What can hang from each mark:
Z_530: Z_720 Z_843
Z_97: Z_826
Z_407: Z_720
Z_843: Z_407
Z_753: Z_720
Z_720: Z_97 Z_407 Z_414 Z_753 Z_954
Z_954: Z_826
Z_826: Z_97 Z_753 Z_954

Every row comes from one small tree of marks. The marks that hang from a mark follow it in brackets, in the order of their numbers. Every link used is in the known rows. Which tree was each row made from?
Known rows:
Z_720[Z_97[Z_826] Z_407 Z_414 Z_753]: [-5.06 -1.72 -0.67  3.36 -6.42 -0.05 -0.86  0.15  0.82  1.25 -2.99  2.40
  1.73  1.48  4.60 -0.29 -2.93 -3.62  4.33  0.71  2.63]
Z_843[Z_407[Z_720[Z_753 Z_954]]]: [-5.83 -2.61  0.80  1.24  0.24  0.30 -2.05  1.89  1.87  2.66 -0.71  0.06
  1.29  5.83  0.94  0.23 -2.70 -2.80  5.75  1.63  4.53]
Z_97[Z_826[Z_753[Z_720[Z_414 Z_954]]]]: [-4.73 -3.04 -0.71  1.68 -3.92  0.59  0.20 -2.72 -0.13 -1.00 -0.74 -0.98
  4.96  2.20  1.59 -1.59 -2.05 -2.38  3.44  2.46  3.55]
Z_97[Z_826]: [-0.25 -2.45 -0.74 -1.15 -4.16  1.04  0.46 -0.17  0.23 -1.22 -2.42  0.01
  3.33  3.49 -0.73 -1.82 -1.68  2.21  5.37  0.35  2.69]
Z_843[Z_407[Z_720[Z_954[Z_826[Z_753]]]]]: [-6.29 -2.80 -3.31  2.33 -0.77  0.91 -1.29 -1.37  0.19  3.10  1.66 -0.13
  3.18  6.90 -3.84 -1.97 -2.66 -6.07  7.17  0.35  4.85]
Z_720[Z_97 Z_414 Z_753]: [-4.83 -1.47  0.73  2.25 -4.00  0.56 -1.19 -1.41  1.60  1.82 -1.70  1.90
 -0.81  1.20  4.20  1.17 -2.47 -1.63  5.10  0.27  2.71]
Z_720[Z_407 Z_753 Z_954[Z_826[Z_97]]]: [-3.95 -3.85 -2.16  0.26 -2.62 -0.08 -2.82 -2.94  1.29  2.93  0.04  0.74
  1.99  5.41 -1.52 -0.38 -1.49 -7.02  5.92  0.40  3.58]
Z_720[Z_407 Z_753]: [-2.44 -2.42  0.94  1.19 -4.17  0.70 -1.94 -0.60  0.85  1.36 -1.66  1.17
  1.73  3.57  3.63 -0.20 -3.74 -2.94  7.06  0.17  2.66]
Z_97[Z_826[Z_753[Z_720[Z_407 Z_414]] Z_954]]: [-2.46 -3.87 -2.52  3.25 -7.11  1.54 -0.66 -4.83 -2.58  0.22 -1.88  1.25
  3.89  2.09  3.58 -3.84 -3.09 -4.69  5.67  0.45  2.67]
Z_826[Z_97 Z_753]: [-0.51 -3.56 -2.52  1.27 -2.02  1.66 -1.16 -4.78 -1.73  1.49 -0.99  2.81
  1.81  4.26 -0.90 -2.26  0.18 -2.02  8.06 -0.58  2.74]
Z_407[Z_720[Z_97[Z_826] Z_414 Z_753 Z_954]]: [-6.42 -1.91 -1.29  3.36 -3.17 -0.12 -0.49  0.48  1.81  2.68 -1.84  1.64
  2.09  4.00  5.88  0.78 -0.82 -2.61  2.65  2.33  4.11]
Z_826[Z_97 Z_753[Z_720] Z_954]: [ 0.70 -4.69 -2.17  0.78 -3.96  2.40 -1.83 -7.53 -2.72  1.50 -1.68  1.99
 -0.70  3.66 -0.52 -3.64 -0.47 -2.50  7.07 -0.80  2.51]
Z_843[Z_407[Z_720[Z_753]]]: [-4.05 -2.72  0.00  0.90 -0.63  0.88 -1.59  1.58  1.33  2.54 -1.65  0.28
  0.49  6.04  0.77 -0.47 -2.85 -1.26  7.07  0.41  3.99]
Z_530[Z_843]: [-0.98 -1.84  0.20 -1.84 -2.01  1.07 -1.14 -2.27 -1.25  0.01 -3.50  0.62
  2.80  3.11  2.82 -1.55 -3.07 -1.87  5.64 -0.57  2.52]
Z_530[Z_720 Z_843[Z_407]]: [-2.12 -1.43  2.03 -2.07  0.03  0.79 -2.51 -1.14 -1.13 -1.89 -3.07 -1.12
  4.09  2.56 -1.79 -2.77 -5.84 -4.08  5.69 -0.93  3.07]
Z_720[Z_407 Z_414]: [-3.72 -2.78 -0.12  1.75 -3.00  0.89 -1.13 -0.20 -0.89  0.97 -1.38  1.92
  4.80  1.25  4.38 -0.47 -3.31 -3.47  6.67 -0.38  2.76]
Z_530[Z_720]: [ 0.01 -1.93  1.97 -1.08 -1.98  1.42 -1.46 -2.07  0.30 -1.62 -1.01 -0.57
  4.14  2.54 -0.39 -1.34 -4.10 -0.45  6.24 -0.81  2.68]
Z_407[Z_720[Z_414 Z_753 Z_954]]: [-5.67 -2.78 -0.24  2.17 -0.42  0.36 -1.32 -0.60  1.86  3.03  0.01  0.73
  3.53  4.99  6.57  1.55 -1.50 -3.05  4.75  2.04  4.37]
Z_843[Z_407[Z_720]]: [-3.46 -2.96 -0.51  0.52  0.01  1.36 -1.03  2.15 -0.37  1.86 -1.88  0.95
  1.93  4.86 -0.64 -1.48 -2.67 -0.75  7.12 -0.48  3.89]
Z_720[Z_97 Z_407 Z_414 Z_753 Z_954]: [-7.35 -1.54  1.40  4.22 -3.91 -0.24 -2.40 -0.07  1.18  2.73 -1.16  2.64
  1.42  0.61  6.34  1.46 -3.46 -6.42  4.34  1.22  3.10]
Z_753[Z_720]: [-1.31 -3.01  1.65 -1.51 -3.11  1.52 -0.66 -1.09  0.11 -0.56 -2.50 -1.04
  1.08  2.03  0.44 -0.94 -3.29  0.92  5.29 -0.11  2.63]

Which tree is each row?
[-6.34 -2.00 -3.16  5.27 -3.40  0.58  0.17 -1.56 -0.65  2.59 -1.04  3.06
  4.14  3.57  4.72 -1.08 -0.46 -4.12  4.06  1.67  4.04]	Z_407[Z_720[Z_97[Z_826[Z_753]] Z_414 Z_954]]
[-6.02 -2.93 -1.53  1.26 -2.99  0.21 -1.41 -1.12  0.44  1.55  1.06  0.08
  5.65  2.50  1.08 -0.02 -3.52 -6.75  5.19  0.18  3.70]	Z_720[Z_407 Z_414 Z_954[Z_826]]
[-3.35 -0.62  1.17  0.93 -4.03 -0.20 -2.27 -1.32 -1.52 -1.11 -4.46  1.21
  5.74  1.16  3.08 -2.59 -5.02 -7.54  2.34  0.32  2.74]	Z_530[Z_720[Z_97[Z_826] Z_407 Z_954] Z_843]
[-7.53 -2.13 -4.18  4.96 -2.71  0.87 -0.73 -3.57  0.08  4.34  1.40  2.11
  2.89  4.36  2.28 -0.30 -1.48 -7.22  5.15  0.29  4.32]	Z_407[Z_720[Z_97 Z_414 Z_954[Z_826[Z_753]]]]
[-4.02 -3.39 -1.69  2.95 -5.78  0.93 -0.01 -2.40 -1.55 -0.43 -2.15  0.50
  5.41  1.94  3.00 -2.66 -3.33 -4.25  5.17  0.94  2.88]	Z_97[Z_826[Z_753[Z_720[Z_407 Z_414]]]]
[-6.26 -3.09  0.40  3.76 -3.22  0.69 -1.52 -2.65 -1.17  0.98 -0.26  0.74
  5.08  1.06  4.60 -0.90 -3.75 -7.07  5.32  1.45  3.35]	Z_826[Z_753[Z_720[Z_407 Z_414 Z_954]]]
[-2.07 -0.30  2.25 -0.12 -3.21  0.49 -2.70 -3.87  0.53 -0.07 -3.76  0.45
  0.73  2.28  3.51 -0.76 -5.02 -4.59  4.38 -0.53  2.40]	Z_530[Z_720[Z_97 Z_753] Z_843]
[-7.53 -2.25  0.67  5.44 -4.70  0.60 -1.76 -2.45 -1.29  1.90 -1.21  2.39
  2.33 -0.57  5.16 -0.64 -3.81 -8.02  4.39  0.95  3.02]	Z_826[Z_753[Z_720[Z_97 Z_407 Z_414 Z_954]]]
[-7.23 -1.14  0.59  1.87 -0.29 -0.16 -2.82  0.76  0.31  3.47 -3.70  1.60
 -0.61  4.41  3.58 -0.21 -3.45 -6.39  4.13  1.07  4.14]	Z_530[Z_843[Z_407[Z_720[Z_97 Z_753 Z_954]]]]
[-3.70 -1.53  1.17  2.86 -5.49  0.57 -2.16 -0.37  0.73  2.37 -2.64  2.81
 -0.90  1.88  4.01  0.10 -3.84 -3.73  6.36 -0.28  2.30]	Z_720[Z_97 Z_407 Z_753]
[-4.52 -3.35  0.08 -0.46 -3.99  0.56 -1.71 -1.33  0.55  0.75 -0.52 -1.77
  3.41  2.85 -1.22 -0.93 -4.51 -5.53  4.44  0.24  3.41]	Z_753[Z_720[Z_407 Z_954[Z_826]]]
[-6.11 -3.10 -4.40  3.29 -1.45  0.95 -0.50 -3.89  0.27  3.38  2.38  0.53
  5.57  6.00  1.90 -0.60 -1.54 -6.28  6.05  0.79  4.65]	Z_407[Z_720[Z_414 Z_954[Z_826[Z_753]]]]
[-3.08 -2.00  0.49  2.48 -5.35  1.70 -0.87 -3.40 -0.83  0.85 -2.31  1.33
 -1.28  1.10  1.15 -1.55 -3.13 -1.91  5.74 -0.36  2.34]	Z_826[Z_753[Z_720[Z_97]]]
[-2.83 -1.90 -0.74  0.74 -2.83  1.02 -1.77 -5.63  0.96 -0.43  2.59 -1.61
  5.50  4.53 -3.72 -1.76 -4.15 -5.70  6.37 -0.02  3.68]	Z_530[Z_720[Z_954[Z_826[Z_753]]]]
[-4.45 -2.28  1.37  1.09 -3.87  1.17 -0.66 -1.03 -0.18  0.57 -2.84  0.78
 -0.24 -0.80  2.93  0.01 -3.11 -1.09  3.76 -0.25  2.59]	Z_753[Z_720[Z_97 Z_414]]
[-3.39 -4.31 -0.74  2.34 -2.47  0.95 -2.38 -3.86 -2.19  1.74 -1.54  1.95
  3.09  2.78  1.00 -2.17 -1.50 -6.69  6.01  0.76  3.16]	Z_826[Z_97 Z_753[Z_720[Z_407 Z_954]]]
[-0.52 -3.65 -2.01  2.30 -7.62  1.80 -0.84 -4.66 -2.43  0.00 -2.51  1.08
  2.44  3.33  1.51 -4.50 -3.27 -3.58  6.24  0.08  2.41]	Z_97[Z_826[Z_753[Z_720[Z_407]] Z_954]]
[-5.78 -2.25  0.38  1.28 -2.91 -0.29 -2.77 -3.00  2.47  0.53  1.79 -1.60
  6.14  3.39  1.27  0.37 -5.55 -8.58  4.67  0.73  3.88]	Z_530[Z_720[Z_407 Z_414 Z_753 Z_954[Z_826]]]
[-1.01 -1.59  1.38 -0.59 -2.17  0.83 -2.72 -2.77 -2.02 -0.98 -3.47  0.50
  6.29  2.43  3.53 -2.46 -5.92 -6.58  5.68 -1.16  2.50]	Z_530[Z_720[Z_407] Z_843]
[-4.09 -2.93 -1.02  1.81 -1.41  0.95 -0.87 -0.90  1.36  2.81 -0.96  0.94
  2.64  5.21  6.29  0.87 -1.70 -1.61  5.99  0.84  3.82]	Z_407[Z_720[Z_414 Z_753]]
[-7.08 -2.43  1.99  3.01 -3.85  0.29 -1.79  0.20 -0.66  1.38 -2.37  1.61
  2.00 -1.40  4.96  0.29 -4.00 -5.89  3.09  0.66  2.94]	Z_753[Z_720[Z_97 Z_407 Z_414 Z_954]]
[-7.86 -1.90 -1.21  2.01 -1.91  0.04 -2.14  0.86  2.62  4.04 -0.20 -0.01
 -1.44  5.51 -2.34  0.30 -3.15 -5.42  4.97  0.49  4.57]	Z_843[Z_407[Z_720[Z_97 Z_753 Z_954[Z_826]]]]
[-2.53 -2.08 -3.27  4.14 -7.08  1.57 -0.16 -5.00 -1.70  1.13 -1.38  3.39
  0.70  1.68  2.29 -2.92 -1.21 -2.26  5.56 -0.15  2.50]	Z_720[Z_97[Z_826[Z_753 Z_954]] Z_414]
[-6.85 -2.41 -0.08  0.67 -3.85  0.45 -0.96 -1.98  1.29  1.18 -0.41 -1.12
  0.62  0.48 -0.43  0.46 -3.30 -4.37  2.39  0.33  3.48]	Z_753[Z_720[Z_97 Z_414 Z_954[Z_826]]]
